Known rows, with every way that one mark hangs from another:
[j610 j518]: [-0.32  0.11  0.38  0.93  0.56 -0.36 -1.19  0.33  0.86  0.67  0.40 -0.46
 -0.50  0.69 -1.77  0.01  0.08  0.34  1.40  0.02 -0.33 -0.19  0.59  0.38
  0.55]
[j378 [j346 j484] [j610 [j518 j35 j126 j551]]]: [-0.86  3.00  1.66  0.83  5.57 -1.18 -1.81  0.00 -0.82 -0.99  0.93  0.22
 -2.84 -0.40  4.09  0.17 -1.65 -1.02  0.89 -0.54 -0.31 -0.29  2.59 -2.25
 -0.27]
[j35 [j518 j126 [j452 j484 j929] j551]]: [-1.03 -0.49  0.26  1.27  2.95  0.15  2.41 -0.45 -2.23 -1.24  0.85 -0.44
 -0.25 -1.13  2.17 -6.20 -2.06  1.00  0.30  0.19 -1.07  0.38  1.96 -2.89
 -0.13]
[j378 [j346 j484] [j610 [j518 j126 j452 j551]]]: [-1.04  2.70  2.31  0.59  5.39 -0.54 -1.99  0.11 -1.72 -0.90  1.30  0.65
 -2.61 -0.68  4.52 -0.81 -2.23 -0.99  1.17 -0.14 -0.73  0.07  2.56 -2.35
 -1.40]
[j346 [j378 [j610 j518]] j484 j929]: [ 0.69  1.45  0.97 -1.41  3.17  0.39  0.26  2.00 -0.80 -1.14 -0.01  0.13
 -0.74  0.33  1.48  0.45  0.79 -0.92 -1.45  0.99  0.13  1.44 -1.15  1.01
 -0.28]
[j518 j35 j126]: [-0.24  1.44  0.61  0.45  2.62 -0.96  1.70 -1.91 -0.94  0.22 -0.35  0.74
 -0.88  0.56  1.87 -2.38 -0.63 -0.20 -0.79 -1.18  1.33  0.92  0.95 -0.95
  0.67]
[j126 [j518 j35 [j452 j484 j929] j551 j610]]: [-0.32  0.12  1.56  3.51  5.20  0.38  3.28 -0.54  0.56 -0.90 -0.93  0.22
 -1.36  0.09  4.92 -5.66 -1.84  1.59 -0.67  0.34 -1.29 -0.21  2.08 -2.37
 -1.03]
[j126 [j518 [j452 j929] j551 j610]]: [ 0.17 -0.47  1.92  2.64  3.28  0.52  2.36 -0.07  1.17 -0.20 -0.08  0.46
 -0.58 -0.51  3.53 -4.66 -1.19  1.55 -0.27  0.54 -1.15 -0.03  1.58 -0.75
 -2.01]
[j378 j610]: [ 0.19  0.49 -0.51  0.29  1.07 -0.31 -1.25  0.60 -0.43  0.39  0.54  0.42
 -0.87  0.25  1.61  0.11  0.08 -1.22 -0.70  0.06  0.07  0.77  1.03 -0.06
 -0.01]
[j126 [j518 j35 [j452 j929] j551 [j610 j378]]]: [ 0.29 -0.07  1.46  2.62  5.49 -0.35  2.53 -0.98  1.77 -0.59 -1.22  0.19
 -1.37  0.41  3.44 -4.23 -1.47  1.18 -1.15  0.64 -1.42  0.52  2.38 -0.87
 -1.88]
[j378 [j346 j484 j929] j610]: [-0.51  0.90 -0.20 -0.62  3.53  0.51 -1.15  1.18 -0.74 -1.52  0.47  0.22
 -1.97 -0.34  3.67  1.83  0.18 -0.76 -1.25  0.49 -0.53 -0.61  0.49 -1.12
 -1.20]
[j378 [j610 [j518 j35 j126]]]: [-0.21  1.41  0.23  1.34  3.23 -1.18 -1.17 -0.37 -0.29  1.03  0.70  0.42
 -1.85  1.24  1.46 -1.44 -0.20 -1.00 -0.02 -0.78  0.72  1.18  2.21 -0.43
  0.97]
[j346 [j378 [j610 [j518 j35]]] j484 j929]: [ 0.69  1.68  0.87 -1.08  4.18  0.04  0.77  1.60 -0.62 -1.16 -0.41  0.16
 -1.35  0.86  1.95  0.43  0.94 -0.87 -1.86  0.47  0.20  1.63 -0.75  0.79
  0.18]
[j126 j518]: [ 0.62 -0.93  1.53  0.60  1.17  0.13  0.90  0.04  1.19 -0.22 -0.69  0.59
 -0.09 -0.35  0.33 -1.74 -0.49  0.71  1.00  1.56 -0.64 -1.62 -0.07  0.11
 -0.61]
[j35 [j518 j126 [j452 j484]]]: [-1.26 -0.64  0.50  0.31  2.78  1.09  1.61 -0.36 -2.56 -1.13  0.49  0.19
 -0.37  0.13  1.39 -5.38 -1.94  0.34  0.43  0.66 -0.13  0.14  1.26 -1.84
  0.20]
[j518 j35 j551 j610]: [-0.37  1.60 -0.06  2.53  2.97 -0.38  1.76 -0.41  0.50 -0.42  0.13 -0.19
 -1.07  0.17  3.61 -2.28 -1.00  0.69 -1.15 -1.59  0.56  1.75  2.33 -1.19
  0.41]
[j610 [j378 [j346 j484]] [j518 j35 j126 j452]]: [-1.11  2.10  2.26 -0.35  6.74 -0.86 -1.06 -1.69 -0.28 -0.88 -0.83  0.07
 -2.34  1.53  1.18 -0.43 -2.10 -0.55  0.50  0.51 -0.88  0.08  1.96 -1.16
 -1.45]
[j346 j484]: [ 0.36  1.71  1.06 -0.98  1.32 -0.04 -0.35  0.40  0.11 -1.74 -0.19 -0.14
 -0.53 -0.47  1.45  0.95 -0.70  0.07 -0.30 -0.16  0.31  0.18 -0.90 -0.36
 -0.28]
[j346 [j378 [j610 [j518 j452]]] j484 j929]: [ 0.49  1.54  1.29 -1.33  3.97  0.53  0.56  1.63 -1.26 -1.19 -0.03  0.58
 -1.08  0.62  2.32 -0.30  0.37 -0.86 -1.69  0.76 -0.05  1.99 -0.80  0.78
 -0.68]
[j518 j551 j610]: [-0.30  0.99  0.23  1.82  1.22  0.16  0.88  0.38  0.19 -0.34  0.84 -0.22
  0.02 -0.74  2.63 -1.96 -1.22  0.56 -0.33 -0.52  0.22  1.41  1.46 -0.80
 -0.51]
[j35 j518]: [-0.34 -1.54 -0.72 -0.16  0.44  0.68  0.28  0.97  0.07 -0.69  0.55 -0.72
 -0.36 -0.01 -1.43 -1.61  0.01  0.48  0.49  0.40 -0.33 -0.64  0.55  0.11
  0.86]
[j452 j484 j929]: [-0.54 -0.55 -0.70  1.05  0.48  0.24  0.95  0.42 -0.46 -0.43 -0.44 -1.42
  0.30 -0.17  0.80 -1.13  0.15  0.49 -0.82  0.39 -1.37 -1.29 -0.46 -1.73
 -0.08]
[j126 [j518 j35 j452 j610]]: [-0.11 -0.16  1.83  2.07  4.54  0.99  2.26 -0.69  1.02 -0.10 -1.01  0.95
 -1.68  1.44  3.48 -4.10 -1.01  0.89 -0.66  0.20 -0.13 -0.10  1.37 -0.09
 -0.86]

Rows:
[ 0.34 -0.18  1.74  2.13  2.24  0.31  1.45  0.30  1.27 -0.53  0.00  0.49
 -0.04 -1.06  2.45 -3.35 -1.41  1.15  0.74  1.08 -0.38 -0.49  1.05 -0.53
 -1.06] -> [j126 [j518 j551 j610]]
[-0.83  1.77  0.52  0.52  5.61 -0.39 -0.90  0.24 -0.65 -0.79  0.58  0.37
 -2.97  0.56  3.52  0.33 -0.04 -0.64 -0.51 -0.23 -0.02 -0.26  1.59 -1.42
 -0.33] -> [j378 [j346 j484 j929] [j610 [j518 j35 j126]]]
[ 0.08  0.03  2.23  2.23  3.43  0.58  2.04 -0.22  0.57 -0.58 -0.13  1.02
 -0.57 -0.52  3.79 -4.75 -2.04  1.11  0.39  0.90 -0.66  0.31  1.71 -0.83
 -1.76] -> [j126 [j518 j452 j551 j610]]
[ 0.56  2.20  2.50 -1.70  2.77  0.14 -1.38  1.84 -0.80 -0.77  0.07 -0.06
 -0.82  0.20  1.09  0.97 -0.17 -1.75 -0.18  0.66 -0.03  0.68 -0.78  1.03
 -0.11] -> [j346 [j378 [j610 j518]] j484]
[-0.54 -0.69 -0.11  0.87  2.00  0.23  1.26  0.12 -0.82 -1.33  0.82 -0.11
 -0.74 -0.76  1.00 -3.81 -1.46  0.79  0.73  0.04 -1.02  0.77  2.05 -1.33
  0.13] -> [j35 [j518 j452 j551]]
[-0.41  0.43  1.20  0.48  2.27 -0.10  1.91 -1.57 -1.59  0.72  0.35  0.61
 -0.43  0.11  2.25 -3.77 -0.51  0.22 -1.21 -0.97  0.11  1.22  0.74 -0.88
 -1.49] -> [j518 j126 [j452 j929]]
[-1.10  2.67  2.54  0.48  5.91  0.27  0.83 -1.42 -1.90 -1.45  0.42  0.69
 -0.86 -0.64  5.27 -3.59 -3.63 -0.19 -0.61  0.21 -0.08  1.96  2.37 -2.09
 -3.13] -> [j518 j126 j452 j551 [j610 [j378 [j346 j484]]]]
[-0.70  1.99  1.13  2.99  5.31 -0.43  3.61 -2.01 -1.12  0.27  0.38  0.44
 -1.59  0.29  5.93 -6.05 -1.59  0.90 -2.32 -2.51  0.69  2.99  2.99 -2.10
 -1.02] -> [j518 j35 j126 [j452 j929] j551 j610]
[-1.19  0.51  0.43  0.90  3.83  1.48  0.28 -0.08 -1.20 -0.95 -0.77 -0.19
 -0.18  1.63  2.78 -2.87 -2.29 -0.35 -1.48  1.31 -0.56  1.18  1.15 -0.88
 -1.79] -> [j518 [j452 j484] [j610 j378]]
[-0.85  0.94  0.63  0.16  6.28 -0.44 -0.71 -0.68  0.69 -1.37 -1.17 -0.31
 -2.55  1.88  0.54  0.96 -0.93  0.10 -0.50  0.87 -1.60  0.01  1.55 -0.67
 -1.34] -> [j610 [j378 [j346 j484 j929]] [j518 j35 j452]]
[-1.03  1.85  1.44  1.66  5.10  0.70  2.51 -2.01 -1.59  0.44 -0.05  1.13
 -1.73  1.82  4.85 -5.12 -1.46  0.07 -2.15 -1.91  1.78  2.47  2.10 -0.86
 -0.62] -> [j518 j35 j126 j452 j610]
[-1.09  1.38  0.94  0.40  5.04  0.25  0.66 -1.40 -0.29  0.08 -0.55 -0.07
 -1.34  1.50  2.50 -1.65 -1.24 -0.58 -1.48 -0.25  0.79  0.41  1.77 -0.45
 -1.15] -> [j518 j35 j126 [j610 [j378 j346]]]
[ 0.88  1.37  0.77 -1.96  2.95  0.60  1.13  1.79 -1.38 -1.57 -0.24  0.40
 -0.46 -0.14  2.56  0.49  0.69 -1.11 -2.38  0.90  0.34  1.68 -1.60  0.83
 -0.65] -> [j346 [j378 j610] j484 j929]
[-1.46  0.83  1.21  1.82  3.62  1.52  2.28 -0.76 -2.30  0.21  0.31 -0.06
 -0.33  0.82  4.42 -5.64 -1.58  0.39 -1.97 -0.57  0.40  1.15  1.05 -1.69
 -1.60] -> [j518 j126 [j452 j484 j929] j610]
[-0.66  0.35  0.60  0.45  3.31  1.12  0.00 -0.30 -0.10 -0.12 -0.41  0.12
 -0.65  1.71  1.82 -1.90 -1.34 -0.28 -1.79  0.50 -0.13  1.76  1.25  0.57
 -2.07] -> [j518 j452 [j610 j378]]
[-0.59  0.36  0.33 -0.69  3.60 -0.44 -1.98  0.51  1.25 -1.30 -0.56 -0.96
 -1.06  0.64 -1.48  2.48 -0.39  0.11  0.48  1.91 -1.58 -0.99  0.35  0.02
 -1.43] -> [j610 [j378 [j346 j484 j929]] j518]
[ 0.41  0.26  1.70  2.08  4.15 -0.76  2.63 -1.43  0.53 -0.80 -0.97  1.29
 -1.32 -0.36  3.47 -4.19 -1.90  1.10  0.61  0.33 -1.01  0.14  2.02 -1.84
 -0.60] -> [j126 [j518 j35 j452 j551]]
[-0.76  0.50  1.44 -0.30  4.53 -0.31 -2.10  0.00  0.95 -0.73 -0.56 -1.12
 -1.66  1.02 -0.66  1.42 -0.86 -0.14  0.38  1.06 -2.41 -0.95  1.05 -0.27
 -2.27] -> [j610 [j378 [j346 j484]] [j518 [j452 j929]]]
[-0.18  1.25  0.22  2.25  2.19 -1.58 -0.05 -0.52  0.92  0.09  0.13 -0.32
 -1.27  0.31  0.12 -0.99 -0.64  0.73  1.30 -0.83 -0.35  0.71  2.18 -1.16
  1.25] -> [j610 [j518 j35 j551]]
[ 0.47  0.25  1.26  1.91  4.29 -0.65  1.71 -0.56  2.01 -0.81 -1.16  0.24
 -0.75  0.13  2.37 -2.82 -1.68  0.87 -0.04  1.24 -0.65  0.03  1.84 -0.54
 -0.92] -> [j126 [j518 j35 j551 [j610 j378]]]
[-0.24  0.15  0.09 -1.64  3.13 -0.09 -0.70  0.19  0.31 -1.92 -0.95 -0.53
 -0.65 -0.02  0.27  2.48 -0.48 -0.22 -0.72  1.84 -1.34 -0.77 -0.28 -0.41
 -1.98] -> [j610 [j378 [j346 j484 j929]]]
[-0.98  1.68  1.02  2.98  4.45 -1.35  1.75 -1.62 -1.11  0.01  0.09 -0.13
 -1.35  0.32  2.62 -4.68 -1.82  0.92  0.41 -1.03 -0.73  1.15  2.62 -3.03
  0.35] -> [j610 [j518 j35 j126 [j452 j484 j929] j551]]
[-1.50  0.25 -0.29  1.94  4.45  0.06 -0.86  0.72 -1.64 -0.57  0.91  0.28
 -2.09 -0.01  3.40 -1.18 -0.97 -0.32  0.59  0.89 -1.81 -0.32  2.83 -2.51
 -0.98] -> [j378 [j346 j929] [j610 [j518 [j452 j484] j551]]]
[-1.00  0.89  1.08  0.03  4.60 -1.31 -1.36 -1.39  0.42  0.22 -0.58 -0.53
 -1.55  1.43 -1.18  0.35 -1.06 -0.62  1.15  0.86 -0.85 -0.77  1.89 -0.53
 -0.59] -> [j610 [j378 j346] [j518 j35 j126]]
[-0.74  0.88  0.20  0.07  3.92  0.19 -2.11  1.49 -0.10 -0.96  0.84 -0.15
 -2.40  0.28  2.21  1.88  0.28 -0.49 -0.07  0.56 -0.85 -0.93  1.01 -0.74
 -0.72] -> [j378 [j346 j484 j929] [j610 j518]]
